Known rows, with every step that occurs
S W F D V: [ 13  42 -34  20 -15  12 -16 -30  13 -25  34  -3   8 -23   1  18   1 -35
  18  33  41 -12   1  -3]
W F D E: [ 18  24  -5   9  -3 -12  -8   4  12 -53   5  28  12  41 -21 -10  50  -7
  17  23   9  35  -2  35]
F D E W S: [ 53 -20 -38  10 -29   1  15   3   1 -32  49  65  16   8 -36 -27  29  22
  30  48   5  -5   2  29]
V W S D F: [ 32  16 -18  41   4   9  15  38 -13  -1  18 -19   3 -28  35  10  34  -7
   4  44  20  -7 -21 -14]
F W S D: [ 38  -4 -23  22 -23   2  -8  43 -14 -16  12  -1   7  -7   7  11  36  -2
   3  58  22 -21 -23   4]
V W E: [ -2  -2 -16 -21 -28 -21   7 -13  -2  27  10  21 -15 -11   1 -25  38  17
  10  30  -2  -1   0  24]
E W S D F: [ 44  10 -26  46   5  23  21  46   6 -20  53  -4   5 -18  19  31  -8  -1
  18  49  24 -29 -19 -25]
S D V W E: [ -1  39 -21 -27 -30 -21   5 -16  16  28  10   5 -30 -21  32  -1  20  23
  12  53  -4  -3 -20  -9]
E W F: [  3   7  -8  13  -2  16   7  12  31 -24  27  -6 -11  19  -2   4 -16 -35
  19  11  14 -10   2   2]
D V W: [ -3  21  -6 -30 -21   4  12 -36   6  37 -16 -14 -12 -38  26 -22 -12 -16
   4  16  -4  -1 -10  -7]
F D S W: [ 20  -3 -40  35  -9  -4   0   1 -14 -32  57  25  10 -18 -46   2  28  14
  43  40  33 -27   7  25]
D F W: [ 26  22  -1  -1 -15   8  14  12 -14  -5 -19 -22  20 -27   3  17   1 -22
  12  44  29 -12 -25  16]
V W S: [ 21 -26 -20  13 -14   7   8   7 -16  23  10   7   3 -20  13 -35  32 -10
  -2  19   5  -9   2   8]
E D V W: [ 16  39  -7 -15 -11  -4  13 -40   6  27  -1 -11 -33 -29  26   4 -14  -4
  12  21 -26  18 -13 -16]
S D F W E: [ 28  41 -13   3 -23 -15   4  32  -3 -15   8  -3   5 -13  11  38  34  16
  20  82  29 -13 -36  14]
F D V W E: [ 12  36 -43 -32 -45 -19  10 -47  -7  23   8  31  -3 -27   6 -27  32  16
  14  52   0  -2 -16  14]
D S W: [  6 -24 -15  27   2   3  -1  10   5  -9  47   7  -2 -24 -26   6   9   6
  35  28  28 -33  13  15]
W E D: [ 23  12 -11   6  -2 -23  -4  -8   3  -3  33  29 -20  13  -2  21  22  39
  10  30 -20  14  -6   5]
D E W: [ 13  -9   1 -20 -21  -4  18  -5  27 -14  21  34 -13   9 -26 -11  -8  14
  32  22  -5   7   9  25]
W F: [ -2  11   5  18  13   8 -10  15  16 -21   0 -15   0  23  11   3  11 -32
  -3   0  12   6   0   1]
F W: [ 12   2  -4 -15 -29  -2   2   3 -10  -3 -17  -4   5 -11 -10  -1   9 -14
   9  32  14 -10 -14  23]
V D: [ -3  22 -18   9 -14 -18   2  -7   7   6   8   2  -6   2  -5 -15  -5   1
  11  -1  15  23  -4   8]

Rows
[ 25  24 -27   2 -18 -11 -10 -45  14  15  57  24 -26 -36   7  37  -7  30
  22  49   2 -10   2 -11]  S W E D V
[ 23   3 -25  21 -12 -23 -10 -20   4  -3  65  32 -27 -15 -16  35  17  37
  26  41   3  -3  13   9]  S W E D
[ 34  38   3  30  24   3  13   3  -5 -14  13 -14  -4 -10  13  43 -10   3
  10  17  -8  18 -16 -14]  E D F
[ 53  -7 -16  24 -12  23  10  29 -24  -2  -1 -10  37 -34  13   6  23 -21
   2  54  34 -28 -25  11]  D F W S
[ 28 -11  -7  11 -16 -15   4  27   5  -7  17  24 -14   2   7 -21  60  21
  15  46  -3  19  -4  16]  V W S D E
[ 35 -13  -3  21   0  -7  -7  38  10 -23  24  30  -1  18   3   2  46  32
   6  38  -1  11  -6   5]  W S D E
[ 19  17 -21  39  15   4  -1  28   2 -52  25   7  14  29 -20  -9  44 -13
  25  27  21  -4 -11  21]  W F D S
[ -5  44  -9 -17 -17  -4   8 -14  13  19  -6 -24 -28 -27  34   3  -5  -7
   9  31  -4   4 -19 -21]  S D V W
[ 35  17 -16  -9 -31 -26  -1  -7  -8  -4  16  26 -17   3 -12  19  32  26
  20  62  -6   3 -18  28]  F W E D
[ 25   5  -9  60  26   4  -9  20  19 -40  65  -5 -22   6 -16  33  20 -10
  42  33  20  -5   8   8]  E D S W F
[  4 -13 -24   5 -23 -15 -11 -14   5   7  48  28  -6 -23 -16  12  21  23
  18  36  24 -23  16  16]  S W E
[ 39  35 -18 -28 -35 -15  -1 -30   2  15   6  18 -18 -21  11  19   7  19
  14  70  -7  -5 -29   9]  F W E D V
[  6  23 -10   6 -24 -17  10   4  51 -28  30  21 -19  32 -21 -24  -2 -15
  42  23  19  35   0  34]  V D E W F
[ 46 -12  -8   7 -29 -12  -7  41   0 -27   5  25   5   6  -6   0  56  16
  15  70  13   3 -20  29]  F W S D E
[ 14  50 -22   6  -4  12  -7 -17  10 -23   1  -6  13   4  15   2   5 -32
   2  20  15   5 -17  -9]  W F D V
[ 38  25 -19  35   1 -10   2 -11   1  -7  64  15  -9 -30  -2  55  11  27
  27  53  18  -6   1   1]  S W E D F
[  5  15  -1  -7 -22 -33   3  -8  21  -4   3  27  -8  15 -20 -28  14  20
  23  10   7  44  -1  33]  V D E
[ 49  18 -33  32 -29   3  12  24 -18   3   7  -8  29 -32   8 -12  16 -20
  11  55  50  -5 -28  21]  V D F W S
[ 31  -2 -12  17  13 -21   5  15   4 -10  47  36 -19  14 -15   9  36  53
  29  45 -17  -4 -10  15]  W E D S
[  5 -12 -10  43  16  11  -9  27  19 -30  49  -8  -2  -2 -16   9  20 -23
  33  27  40 -28  11  15]  D S W F
[ 22  37  -2  -4   6   2   3 -29  11   8   7  -4 -21 -14  23  25 -28   6
   5  15 -23  13 -14 -26]  E D V
[ 12  32 -21  26   2   1  -9   5   0 -42   9   1  13  27  -8   1  32 -25
   5  10  17  12  -7  11]  W F D
[ 10  23   5  10  -4  -5   1  34  49 -51  34  11 -27  41  -7  16  11  -8
  36  37   6  17  -3  12]  S D E W F
